Each row was made from one small tree. The marks that hang from a mark follow it in brackets, in alphabetical order. Every link used is in the known rows. Write each row's tree.
Known rows:
gasut[kalik]: [-1.17  0.13 -0.82 -1.04 -1.50 -1.08 -2.53  1.40  1.03  0.55  0.63  0.43
  1.13 -0.11 -0.73 -0.79  2.10  1.13 -0.89]
puna[mopu[pefu[dinav gasut[kalik] vekag[deni]]]]: [-2.68  0.53 -0.04 -1.52 -1.80 -1.88 -5.18  2.29 -0.86  0.76  1.39 -0.31
  3.42  1.22  0.23 -1.65  4.70  1.67 -2.83]
puna[mopu[pefu[vekag]]]: [-1.83 -0.78 -0.08 -0.47 -1.88 -0.80 -1.99  0.30 -0.83  0.00  1.01 -1.05
  0.96  0.05  1.14 -2.24  3.44  0.80 -2.37]
puna[mopu[pefu[dinav vekag]]]: [-1.00 -0.50  0.16 -0.44 -0.91 -0.94 -2.69  0.89 -1.44  0.40  1.56 -1.01
  1.27  0.70  0.85 -3.02  3.08  0.44 -2.59]
mopu[pefu[dinav gasut[kalik[narizet]]]]: [-1.25  1.61 -0.80 -0.75 -0.63 -1.00 -5.00  3.08  1.30  2.39  1.90 -1.48
  1.56  0.71 -0.66 -0.87  2.01  1.72 -0.65]
vekag[deni pefu]: [-0.09 -0.32 -1.51 -0.74 -1.06 -0.94 -1.22  0.51 -1.03 -0.52 -0.05  0.69
  1.83  1.16  0.00  0.30  4.82  1.90 -1.54]
deni[vekag[pefu]]: [ 0.14 -0.03 -1.41 -0.72 -1.02 -1.00 -1.36 -0.02 -1.39 -0.39  0.82  0.39
  2.10  1.16  0.11 -0.53  4.65  2.11 -1.70]
deni[vekag[pefu[dinav gasut[kalik]]]]: [-0.49  1.63 -0.98 -1.61 -0.25 -1.82 -4.56  1.98 -1.01  0.73  2.10  0.95
  3.99  1.94 -1.42 -1.10  4.43  2.65 -1.78]
deni[vekag]: [-0.21 -0.39 -1.05 -0.76 -1.63 -0.82 -1.41  0.49 -0.52 -0.15  0.56 -0.30
  1.39  0.61  0.71 -1.26  3.22  1.51 -1.75]
gasut[kalik[narizet]]: [-0.74  0.54 -1.33 -0.40 -1.97 -1.40 -3.13  1.31  1.58  1.12  0.09 -0.06
  1.62 -1.01 -0.14  0.56  2.16  1.61 -0.60]
mopu[pefu puna]: [-1.39 -1.18 -0.45 -0.67 -1.08 -0.86 -1.61  1.83 -0.05  0.24  1.19 -1.30
  0.14 -0.25  1.46 -1.55  1.54  0.83 -1.58]
mopu[pefu[vekag[deni]] puna]: [-1.73 -2.05 -0.46 -1.23 -2.74 -1.72 -1.81  0.97 -0.87 -0.03  0.10 -0.26
  1.78  0.48  2.18 -0.14  4.61  1.68 -2.59]
mopu[pefu[dinav gasut[kalik[narizet]]] puna]: [-1.43  0.83 -0.41 -0.90 -0.76 -1.94 -5.46  3.83  0.88  1.85  1.74 -1.29
  2.33 -0.40  0.52 -0.75  1.27  1.73 -1.34]
danop[puna[mopu[pefu]]]: [-2.21 -1.09 -0.42  0.17 -0.98 -0.46 -2.26  1.66 -0.87 -0.48  1.71 -2.62
  0.31 -1.88  1.03 -3.52  1.63  0.10 -2.42]
puna[mopu[pefu[gasut vekag[deni]]]]: [-2.53 -0.26 -0.15 -1.02 -2.32 -1.28 -3.26  1.45 -0.96 -0.14  0.77 -0.80
  2.16  0.94  1.24 -1.52  4.64  1.68 -2.83]
vekag[deni pefu[dinav gasut[kalik[narizet]]]]: [-0.11  1.66 -1.54 -0.94 -0.84 -1.98 -5.02  2.43 -0.07  1.09  0.53  0.70
  4.07  1.15 -1.00  1.04  4.58  2.74 -1.34]

Write each row's tree:
[ 0.39  1.16 -0.49 -1.00  0.87 -1.11 -3.28  2.21 -1.02  0.43  1.87  0.55
  1.96  1.86 -1.37 -1.95  2.55  1.55 -1.48] : vekag[pefu[dinav gasut]]
[-2.06  0.13 -0.59 -2.02 -3.02 -2.33 -4.03  1.72  0.54  0.54  0.26  1.46
  3.23  1.05 -0.40  0.20  4.84  2.45 -2.06] : pefu[gasut[kalik] vekag[deni]]
[ 0.01  2.00 -1.06 -0.82 -0.10 -1.85 -5.07  2.50  0.36  1.49  1.47  0.50
  3.23  0.66 -1.53  0.00  3.02  2.23 -0.86] : vekag[pefu[dinav gasut[kalik[narizet]]]]
[ 0.05  1.94 -1.38 -1.00 -0.74 -2.10 -5.08  1.90 -0.38  1.21  1.53  0.42
  4.38  1.11 -0.86  0.34  4.48  2.99 -1.50] : deni[vekag[pefu[dinav gasut[kalik[narizet]]]]]
[-0.50  0.52 -1.21 -1.17 -0.86 -1.21 -2.56  1.68 -0.76 -0.37  0.59  0.75
  2.31  1.62 -0.53 -0.15  4.44  2.21 -1.73] : vekag[deni pefu[gasut]]
[ 0.25 -0.89 -0.61 -1.17 -1.73 -1.57 -2.28  0.71 -1.25  0.11  0.04  0.92
  2.25  1.54  0.50 -0.85  4.50  1.45 -2.50] : pefu[dinav vekag[deni]]
[-1.14  0.42 -0.33 -1.99 -1.97 -2.36 -4.82  2.25 -0.09  0.87  0.70  1.46
  3.56  1.66 -0.69 -0.61  4.46  2.23 -2.24] : pefu[dinav gasut[kalik] vekag[deni]]
[-1.38  1.18 -0.35 -1.12 -1.68 -1.84 -5.16  2.40  0.99  2.44  1.72 -0.53
  2.29  1.11 -0.47 -0.39  3.51  2.10 -1.24] : mopu[pefu[dinav gasut[kalik[narizet]] vekag]]
[-2.04 -1.07 -0.52 -0.58 -2.63 -0.95 -1.95  0.30 -1.21 -0.29  0.18 -0.91
  1.64  0.49  1.77 -1.18  5.12  1.22 -2.78] : puna[mopu[pefu[vekag[deni]]]]
[-2.15 -0.06  0.46 -2.03 -1.28 -2.47 -5.06  3.12 -0.02  1.45  2.18  0.11
  2.66  0.87  0.11 -1.68  2.69  1.69 -2.30] : mopu[pefu[dinav gasut[kalik] vekag] puna]
[-2.72 -0.22 -0.11 -0.24 -0.72 -0.73 -3.62  2.85 -0.59 -0.28  2.32 -2.49
  0.83 -1.49  0.68 -3.96  1.25  0.60 -2.47] : danop[puna[mopu[pefu[gasut]]]]
[-1.26  1.33 -1.14 -1.65 -1.34 -1.78 -3.80  1.46 -0.34  0.30  1.63  0.91
  3.51  1.36 -1.11 -0.27  4.74  2.88 -1.58] : deni[vekag[pefu[gasut[kalik]]]]
[-2.98  0.08  0.46 -1.17 -1.24 -2.05 -5.76  2.92 -0.85  0.74  2.76 -1.12
  2.88 -0.83 -0.30 -3.67  2.85  0.99 -3.10] : danop[puna[mopu[pefu[dinav gasut[kalik] vekag]]]]
[ 0.26  0.76 -0.97 -1.20  0.21 -1.25 -3.34  2.13 -1.43  0.06  1.05  0.73
  2.65  2.22 -0.94 -0.89  4.14  1.94 -1.95] : vekag[deni pefu[dinav gasut]]
